Known rows, with every step that occurs:
v/n/d/f/x: [ -8  23 -11   1  -5  38 -11 -26   0  -1  22   9 -28  17  -4  21  -3   0
  13  -8  -5  -4  43   6  -4]
s/n/v/f: [-17  -4  18 -12  16  11  -3 -17   9   0 -10   8 -20  -1 -26   1  -3 -16
   9  11 -11  20 -24   1 -14]
v/f: [-10  21  17 -13  21  18 -13   7  18  10 -15  -4 -22  -2  -2 -10  -3 -11
  13  15  -4  13 -18   5  15]
d/f/n: [ -1  17  -5  -4  25  18 -10  -2  -7  -5   2   0 -17   7 -11   6 -16  18
  44 -15   8 -13   7  28 -20]
x/f/n: [ 14  29 -12   4  16   0   8   1  -2  -2 -19 -15 -24  -5  20  -9  -8  14
  20  -3  15 -21 -23  21 -15]
x/f/v/n: [  8  41 -17   5  10  20  23   5  18   8  -5 -14 -22  -6  20 -14   1   6
  -6   0   8   0 -34   1 -21]
x/f/n/d: [ 23  25 -11  10   1  -6   8 -11 -14   1   4  -3 -31  -4  34  -3  -3  19
  10   1  14 -32   7  18  -8]
v/n/s/f: [-10  20   9 -11  -4   9  15 -11   3   4  -4  -7 -16  24 -27 -11  -2  -6
  36  19  -6  -4  31  21   8]
s/n: [ -3  13   4 -19  -6  11  -1  -7  13  -9  -6  -5 -16   2 -15  -5 -15   4
  15  13   1  14 -16  17 -10]
x/f/v: [  7  31  -8   6  11  11   6  14  18  -5  -6 -22 -15 -11  28 -24 -10  12
   4   3  16  -9 -38   4 -20]
f/x: [ -9  24   0  -9  -5  23 -18   6  16  -8  -5 -20 -16   4  -1  -4 -15  -4
  13   8  13   4  -9   9  -5]
f/v/k: [ -1  37  -5 -11   9  16 -12  21  28   6   9  -5  -3 -12  13 -24 -10  11
  -5  31  12   7 -47   1 -14]
k/v/n/s/f/d: [-19  25   9  -4  14   6  27   6   3  -5 -15 -13 -14  34 -24  -9   6  -6
  26  15 -14 -13  28   7  16]
s/n/d/f: [ -2   0   1  -9  -4  16 -12 -33  -3 -12  19  15 -20   8 -10  11 -14  15
  25  -2  -7  -1  31  16  -9]
x/f/n/v/k: [  7  27 -11   3  27   0   5  -4   1   8 -15   1 -11  -7  15 -20  -3   8
   1  17  13 -23 -42   7 -27]
x/f: [  4  29   0  -5  11  13   2   2  13   2 -22 -18 -17  -1  24 -26  -7   5
   9  12   9 -14 -19  12  -1]
d/f: [-11  15   6 -13  21  31 -18  -2   7  -2  -1  -2 -12  12  -9 -11 -14   8
  34  -2   3  -7  10  20  -4]
s/f: [ -6   7  17 -17  13   9 -17  -4  17  -2 -19  -9 -15  14 -10  -8 -17   5
  32  15   2   0  14  18  -1]
f/n/d: [ 15  18  -1   1  -8   0  -7  -3 -14   6  22   7 -28   2   8   4  -7  15
  15  10  16 -20  17  22  -5]
x/f/s/n: [  9  13  -2   1  20  -1  16  -7   6 -12 -15 -26 -12  -9  10 -16  -5   6
  20   0   4  -5 -25  18  -4]
n/f: [-11  22   6 -12   5  15 -10  11   3   5  -1  -6 -24   4  -7 -12  -8   0
  22   8   3 -19  14  12  -4]
n/s/f: [ -9  10  19 -10  -2   0  -2  -4   4  -9  -5 -16 -10  17 -17 -20 -11  -1
  46  19   1 -14  28  24   8]
k/v: [-15  21   8 -22   9  31  -1  27  30   5 -13  -9 -10  10 -13 -31 -12  -1
   9  22   0  -5 -27  11   5]
n/d/f: [ -3  10   7  -5   3  25 -20 -14  -4   2  22  10 -18  13   4  -3 -11  12
  25   2   1 -19  39  15   3]

Rows:
[-10  20   2 -10  36  16   7  22  20   2 -22  -2 -24   1 -15  -4  -4  -4
  16   7  -8   2 -38   8   4] : k/v/f/n
[  6   1  15  -2  13  -4   0 -15  -1  -1  16   0 -22  -9  -2   8   5  -4
  17   7 -10  12   6   7  17] : v/f/s/n/d
[-10  34  -1 -11   3  25  10   5   3  19  -1   2 -28   9 -16  -2   2  -5
  12   5  -5  -8  16   9  -5] : v/n/f
[-14  31  -2 -22   7  43  18  18  30  18 -12   1 -14  16 -21 -21  -1  -8
  -2  24  -7   5 -23   7   6] : k/v/n
[  1   2  -7   2  -1  13  -6 -20   1 -20  34  10 -20  -2  -1  11 -15  20
  21 -10  -2   2  14   8 -28] : s/n/d/f/v
[ -3  16  22  -6  37  11  -8  17  11  12  -3 -15 -13  -5   0 -13   4 -11
  26   9   1   6 -18  12  21] : v/f/s
[ -9  24  -1   0   7  11  -3  27   8   0  14 -12 -21  -5   1 -10 -11   5
  14   0   9 -15  -4   5 -23] : n/f/v
[-14  17  -4 -12   8  48   6  -7  12  15  13  20 -20  25 -16  -5   2   3
   8   5 -15 -11  26   7   6] : k/v/n/d/f
[  3  -1   4   5  22  -1  15 -11  -1  -9  -6 -17  -8  -4   0 -21  -3  -2
  17   1   6 -11 -28  13 -21] : x/f/s/n/v
[ -4  27   1  -3  16  19  15  15  -4  20   9 -10 -21   5 -13  -7   9  -7
  23   1  -1 -13  14  16   3] : v/n/f/s
[ -7  27 -15 -11   7   3   6   5  19 -11   6  -1 -15 -17  -8  -1 -12  11
   1  14  -6   8 -31  -5 -29] : s/n/f/v/k
[-14  14  27   5  29   7 -13   3  -7  10  -8  -1 -19   9   3  -3   9 -16
   6   5   1  -1  -3  -8   1] : n/v/f/d
[ -8  31  10   2  15   1  -6  14 -15   2  -3 -12 -23  10   8   1   0   3
  17  -1   5 -26  27   6  -1] : n/f/d
[-15  15 -10  -8  -7   9  -5 -10   7 -26  -6 -15 -28  -3 -17  17 -17  -3
  17  -7  -4   3   7   6 -21] : s/n/f/x
[ -7  37  -8  -7  13  11  -6  24  18   5  10  -3 -14 -13   8 -15  -7   9
   0  19   3  -8 -26  -3 -17] : n/f/v/k
[ -5  19  -3   2  12   9   3  -4 -20 -13  18  -7 -11  11 -19  -6  -9  13
  57  -9   8 -27  22  34 -11] : d/f/n/s
[ -2  15  21  -3  21  -3 -16  -1   1  -6 -21 -16 -17  19   5   4 -10   6
  28   5   6  -5  27  10   4] : s/f/d
[-15  23   7  -7  12  21 -19   2  20  -7 -16 -16 -23  -3  -1   6  -6 -15
  11   5  -2  16 -15  -2   9] : v/f/x
[-18  38  -3  -4  18  23  22  23   5  12 -11  -4 -26  21 -13  -1  11  -7
   2   3 -13 -18  13  -4   4] : k/v/n/f/d
[  6  27   1  -9 -18  23   4  -9   0  23  18  16 -27  12   2  -1   5  -1
  -2  22   1  -3  22   9   9] : v/n/d
[-18  26  17  -7  36  17   0  25  18   2 -26  -9 -18   8   0  -7   5 -10
   2  10 -11   3 -19  -8  22] : k/v/f/d
[  1  14 -14  -4   5  13  -8 -21  12 -14  31  18 -11  -8   4   8 -12  23
   5  10  -6   9  -5  -1 -22] : s/n/d/f/v/k
[-17   8  24  -9  23  18 -14   2   9  16  -7   6 -16   5 -14 -14   0 -18
  10  14  -1   5 -18   0  -4] : n/v/f
[ -7  33   1 -12 -16  18  20   1  -1  12  13  -7 -15  13 -17 -21   5  -8
  20  23   2  -6   8  20  10] : v/n/s
[ 20   7  -1   5   5  -9  13 -18  -5 -10   7 -12 -17  -9  24  -9  -1  11
  13   4   2 -15   3  15   3] : x/f/s/n/d
[-17  17  -2  -5  14  34 -25  -6  11 -16  -2 -13 -12  11  -9   5 -18   3
  31 -12   3  -1  13  12 -11] : d/f/x
[ 16  34 -16  12  -5  14  21  -3   5  10  16   0 -28  -6  34  -8   5   8
 -14   6   7 -11  -5  -3 -12] : x/f/v/n/d
